Each row comes from the steps of one path. Every step used is in the known rows, and no mark comes twice. Write the path behind each row, first mark first.
Known rows:
j/c: [ 0.931 -0.353  1.754 -0.181  0.955  0.415  0.316 -0.960  0.279 -1.982
 -0.689  0.235  4.764 -3.054 -1.359  0.751 -1.723 -2.332 -0.054  1.821
 -1.946  1.999]
n/z: [-1.359 -1.261  1.504  0.192  1.854 -1.613 -0.593 -1.250  1.105 -3.396
  0.089 -0.275  2.954  0.091 -1.069 -0.519  0.224 -1.255 -2.180  3.153
 -2.159  0.453]
d/z/a/t: [ 1.348  3.035  0.597 -3.699  4.807 -2.153  1.218  0.154  1.990 -1.739
 -4.025 -3.300  4.911  1.655  0.960  1.965  0.198 -0.665  0.934  2.624
 -0.310 -1.040]
p/n: [ 1.006 -2.013  2.283 -0.399  1.730 -1.460 -0.731  1.278 -0.749 -1.922
 -1.263 -1.516  0.591 -0.517 -1.680  0.665 -1.324 -1.784  0.011  2.465
 -0.023  1.796]
c/a/t/j/g: [ 1.189  2.207  3.346 -3.686  1.720  2.445  1.093 -0.202  1.851 -4.162
 -0.138 -3.443  4.282 -1.662  4.381 -0.020 -1.517 -1.901 -0.084  3.594
 -0.722 -0.645]
z/a/t/j: [ 1.886  2.214  2.287 -3.113  4.206 -0.866  1.289  0.262  1.846 -4.501
 -2.190 -3.681  4.930 -0.047  2.230  0.469 -0.883  0.072  0.016  4.028
 -1.481 -1.292]
n/z/d: [-1.006 -0.554  2.561 -0.111  3.271 -2.344 -1.148 -2.865  0.693 -4.749
  0.034 -1.053  2.176  0.212 -2.100  0.281  0.137 -0.221 -0.768  3.592
 -1.986  0.689]
n/z/d/t/j/g: [-0.667  0.273  2.403 -1.641  4.284 -0.868  2.875 -5.277  2.542 -6.145
  0.062 -4.074  1.870 -1.315  1.040 -0.894  0.433 -0.689  0.986  5.107
 -0.890 -0.514]
c/a/t: [ 0.695  2.138  3.783 -1.924  1.872  0.412 -1.075  0.983  1.128 -2.304
 -0.494 -1.732  3.170  0.377  2.774  0.618 -0.737 -1.520 -0.821  1.658
 -0.976  0.153]
c/a: [ 0.333  0.356  3.455 -1.583  1.103  1.236 -1.830  2.254  0.881 -3.323
 -0.186 -0.444  2.525 -1.079  1.965  0.823  0.099 -2.084 -2.145  1.429
 -1.831  0.997]
j/p/n: [ 1.207 -2.304  2.776 -0.778  3.118 -0.472  1.044  2.400  0.055 -2.048
 -1.269 -0.784  1.250 -0.176 -3.547  0.813 -1.931 -3.039  1.537  1.359
 -0.173  1.960]
l/j: [ 0.667 -0.788  1.613 -0.552  0.346  1.107  0.719 -1.151  1.243 -1.902
 -0.429 -2.279  3.379 -1.249  0.823 -0.203 -1.885 -2.166 -0.595  2.305
 -1.083  1.831]
p/n/z/a/t/j: [ 0.530 -0.236  2.507 -1.358  5.455 -3.413  0.501  0.586  0.921 -4.563
 -1.878 -2.953  2.988  2.100 -0.970 -0.651 -0.153  0.404  0.395  7.309
 -1.150 -2.204]
d/z/j: [ 1.464  2.416  2.030 -1.656  3.989 -0.276  2.497  0.651  1.208 -2.057
 -4.157 -1.034  3.764 -0.957  0.510  0.766  1.003 -0.827 -2.704  1.873
 -0.936  0.502]
n/z/d/t: [-0.993  0.279  2.729  0.186  4.525 -2.833  0.475 -4.197  1.882 -4.532
 -0.153 -2.424  1.021  0.639 -0.372 -0.099  1.123 -0.264  0.161  3.232
 -1.156 -0.001]
a/t/j: [ 1.752  2.353  2.472 -2.128  2.302 -0.392  1.851 -1.126  0.935 -3.059
 -0.892 -3.224  3.679 -0.511  2.050 -0.074 -1.404 -0.915 -1.265  2.781
 -0.581 -1.304]
p/n/z: [-0.721 -2.967  1.858  0.717  2.617 -2.800 -0.833  0.166 -0.286 -2.690
 -0.464 -0.654  0.659  0.897 -2.794 -0.307 -0.229 -1.239 -0.808  4.401
 -1.003  0.727]
n/z/j/g: [-1.318 -0.793  1.944  0.180  3.280  0.124  1.458 -1.830  1.995 -3.972
 -1.319 -0.974  4.840 -2.198 -0.072 -0.573  0.318 -0.035 -0.863  4.737
 -2.613  1.752]
p/n/z/a: [-0.960 -2.831  1.513 -0.039  4.339 -3.442 -1.421  1.612  0.689 -4.017
 -1.650 -1.159  2.073  1.358 -2.993  0.174  0.658 -0.447  0.538  5.699
 -1.960  0.556]
l/j/p/n/z/a: [-0.230 -3.440  2.252  0.002  4.757 -1.218  1.141  1.618  1.996 -3.502
 -1.690 -1.579  3.214  1.943 -3.964 -0.437 -1.559 -2.022  2.532  5.660
 -1.682  0.938]
p/n/z/j/g: [-1.071 -2.671  2.670  0.682  3.934 -1.077  1.310 -0.512  0.933 -3.381
 -1.897 -1.162  2.739 -1.399 -1.870 -0.602  0.265 -0.120  0.496  6.079
 -1.246  2.149]
p/n/z/j: [-0.417 -1.711  3.445  1.918  4.465 -2.211  0.164  0.824  0.083 -3.188
 -2.096  0.032  1.714 -0.049 -2.564 -0.778  0.721  0.415 -1.913  5.357
 -1.753  0.990]

Which path is each row?
[ 1.028  2.153  3.768 -0.923  1.617  1.050 -0.412  0.043  0.842 -1.932
 -0.405  0.029  5.152 -1.455  1.407  0.861 -1.370 -2.379  0.423  2.255
 -1.452  0.508]
j/c/a/t
[ 1.010  0.973  3.010 -1.037  3.880 -1.662  0.677 -3.151  1.295 -3.563
 -1.004 -3.126  0.858 -0.877  0.783  0.696  0.364 -0.837  0.812  1.258
 -0.319  1.152]
z/d/t
[-0.299  2.432  4.834  1.295  4.307  0.133  0.322 -0.370  1.699 -3.696
 -1.070  1.384  6.265 -0.880  0.524 -0.507  0.291 -0.243 -1.582  5.033
 -3.290 -0.440]
n/z/j/c/a/t
[ 1.313 -2.519  2.671 -0.417  2.256  0.732  1.838  1.318  0.734 -1.539
 -1.262 -2.012  1.866  0.010 -2.832  0.039 -3.210 -3.452  2.188  2.367
 -0.157  2.092]
l/j/p/n
[ 2.156  2.307  2.364 -1.374  2.074  0.379  2.324 -1.965  0.605 -2.666
 -0.702 -1.560  5.607 -2.210  0.707 -0.190 -2.398 -1.850  0.087  3.462
 -1.340 -0.678]
a/t/j/c
[ 1.517  1.383  3.851 -1.456  1.066  2.762  0.389  1.612  0.506 -4.542
 -0.100  0.207  4.421 -3.271  1.280 -0.049 -0.944 -2.617 -2.499  3.260
 -2.698 -0.047]
t/j/c/a
[ 0.894  0.406  1.320 -2.669  2.287  1.149  3.627 -2.773  2.347 -3.880
 -0.472 -4.368  2.427 -3.081  3.362 -0.665 -0.402 -2.194  0.416  2.676
 -0.429  0.177]
d/t/j/g
[-0.525 -0.075  3.087  1.986  3.714 -0.399  1.249 -1.367  1.010 -3.706
 -1.545  1.744  5.814 -2.597 -2.017 -0.701  0.350 -0.318 -1.843  4.559
 -3.630  1.103]
n/z/j/c
[ 0.175  0.723  3.798 -0.959  5.916 -1.029  3.666 -2.949  2.744 -6.567
 -0.334 -2.536  1.695  0.649 -1.289 -0.849  0.114 -1.291  0.228  3.219
 -1.395 -1.624]
n/z/d/t/j/p
[ 0.889  0.138  3.452 -0.269  0.075  3.317 -0.078  0.596  1.102 -2.196
 -0.131 -0.249  4.974 -2.655  1.102  0.146 -2.162 -3.359 -0.366  3.169
 -2.409  1.831]
l/j/c/a
[-0.473 -0.538  3.555  0.717  5.037 -0.350  2.060  0.311  2.197 -4.755
 -1.659  0.494  4.376 -0.161 -2.476 -0.403  0.173 -0.784 -1.841  2.891
 -3.113  0.702]
n/z/j/p
[ 2.724  0.102  3.297 -2.828  6.092 -1.093  2.439  2.906  1.431 -3.961
 -2.966 -3.291  3.376  1.180 -1.994  0.510 -1.951 -1.266  2.812  4.164
 -0.122 -0.841]
z/a/t/j/p/n
[ 1.765  1.854  3.505 -1.909  4.019 -0.690  2.235 -2.966  1.336 -5.085
 -1.053 -3.890  1.070 -1.283  1.936 -0.085  0.178 -0.716 -0.418  2.450
 -0.542 -0.616]
z/d/t/j
[-0.860  0.714  1.374 -0.999  4.679 -3.161 -0.441 -1.031  2.185 -3.661
 -1.329 -2.123  5.071  1.995 -0.209  0.263  0.071  0.301  0.407  4.795
 -2.266 -0.671]
n/z/a/t
[-0.099 -1.334  2.842 -0.748  6.357 -3.374  0.921  1.510  1.822 -3.402
 -1.957 -1.792  3.363  3.057 -3.829  0.111 -0.843 -0.809  3.278  4.867
 -1.026 -0.226]
j/p/n/z/a/t
[ 1.479  1.117  2.260 -1.478  2.772  0.084  2.691 -1.498  1.885 -3.950
 -0.824 -3.122  1.590 -1.485  2.959 -0.648  0.265 -1.689 -1.620  1.805
 -0.820 -0.658]
d/t/j
[ 0.586 -0.479  3.302 -0.882  4.719 -1.847  2.625  0.155  0.921 -3.660
 -0.869 -1.916  2.146  2.115 -2.743 -0.963 -1.966 -1.713  0.792  4.777
 -0.265 -1.844]
a/t/j/p/n/z
[-0.181 -0.955  5.306  2.151  3.846 -0.091 -0.331  2.419  0.114 -3.723
 -1.668  2.246  3.292 -1.522 -2.313 -0.614  0.726 -0.748 -1.523  6.006
 -3.087  0.847]
p/n/z/j/c/a
[ 0.247 -2.335  2.667 -1.468  5.676 -1.703  1.680  2.795  1.242 -5.762
 -1.820 -1.408  2.474  1.354 -3.850 -0.421 -0.319 -1.302  0.481  5.716
 -2.064 -1.046]
t/j/p/n/z/a
[ 1.307  1.426  1.630 -3.254  1.689  1.082  2.689 -2.617  1.486 -3.231
 -0.647 -4.174  4.509 -1.931  2.559 -0.115 -2.200 -1.526  1.239  3.457
 -0.232 -0.130]
a/t/j/g
[-0.397 -2.400  3.944 -0.093  5.174 -2.524  0.314 -0.238  0.220 -4.358
 -0.878 -0.757  0.645  1.589 -5.663  0.340 -1.149 -1.424  1.912  3.951
 -0.794  1.125]
j/p/n/z/d
[ 0.916 -0.240  1.239 -2.952  0.900  1.730  2.083 -1.490  1.421 -4.221
 -0.432 -3.147  3.792 -3.288  1.611 -0.177 -1.547 -1.916 -0.415  3.230
 -1.109  1.130]
t/j/g
[ 1.704 -1.278  4.234 -0.061  4.823 -0.208  2.147  3.080  0.712 -2.995
 -3.113 -0.379  2.194 -1.147 -3.208  0.338 -0.982 -1.388  0.333  2.239
 -1.010  2.189]
z/j/p/n
[ 0.940 -1.031  2.417 -0.817  1.780  1.936  2.316 -0.208  2.078 -2.225
 -0.694 -1.884  3.927 -0.826 -0.935 -0.186 -2.882 -3.506  0.829  1.103
 -1.219  1.760]
l/j/p
[ 0.229 -1.820  2.976  0.006  5.022 -1.379  3.702  0.142  1.657 -4.635
 -0.888 -2.029 -0.072  1.219 -1.988 -1.695 -0.182 -2.430  0.298  3.775
 -0.596 -1.588]
d/t/j/p/n/z
[ 1.485  1.390  1.341 -4.234  3.670  0.315  2.144 -1.055  2.304 -4.429
 -1.910 -4.665  5.722 -1.410  2.435  0.462 -1.287 -0.348  2.299  4.805
 -1.042 -0.173]
z/a/t/j/g
[ 1.848  2.795  5.062 -1.582  3.712  1.514  1.507 -1.432  1.233 -5.637
 -0.544 -1.710  2.601 -2.843  2.118  0.123  0.318 -1.710 -0.294  3.332
 -1.604 -0.424]
z/d/t/j/c/a
[ 0.219  1.523  1.853 -0.815  4.380 -1.575  1.694 -1.568  1.743 -4.708
 -1.289 -1.262  6.855 -0.374 -0.798 -0.537 -0.620 -0.224  0.519  6.534
 -2.904 -2.010]
n/z/a/t/j/c
[ 2.436 -0.106  4.590 -1.809  5.889 -0.949  3.713 -0.349  0.827 -5.066
 -1.743 -3.609 -0.592 -0.047 -1.941  0.072 -0.880 -1.919  2.368  2.602
  0.843 -0.103]
z/d/t/j/p/n
[ 1.083 -0.623  1.626  0.272  0.298  1.932  1.320 -1.845  0.795 -1.265
 -0.409 -0.856  5.371 -3.055 -0.547  0.004 -2.870 -2.798  0.623  3.056
 -1.814  2.234]
l/j/c
[ 1.939  4.865  4.048 -1.425  4.732  1.093  2.348  1.072  1.627 -1.822
 -3.804  0.243  6.037 -0.984  1.551  1.132  0.307 -1.293 -1.103  2.881
 -1.345 -0.584]
d/z/j/c/a/t
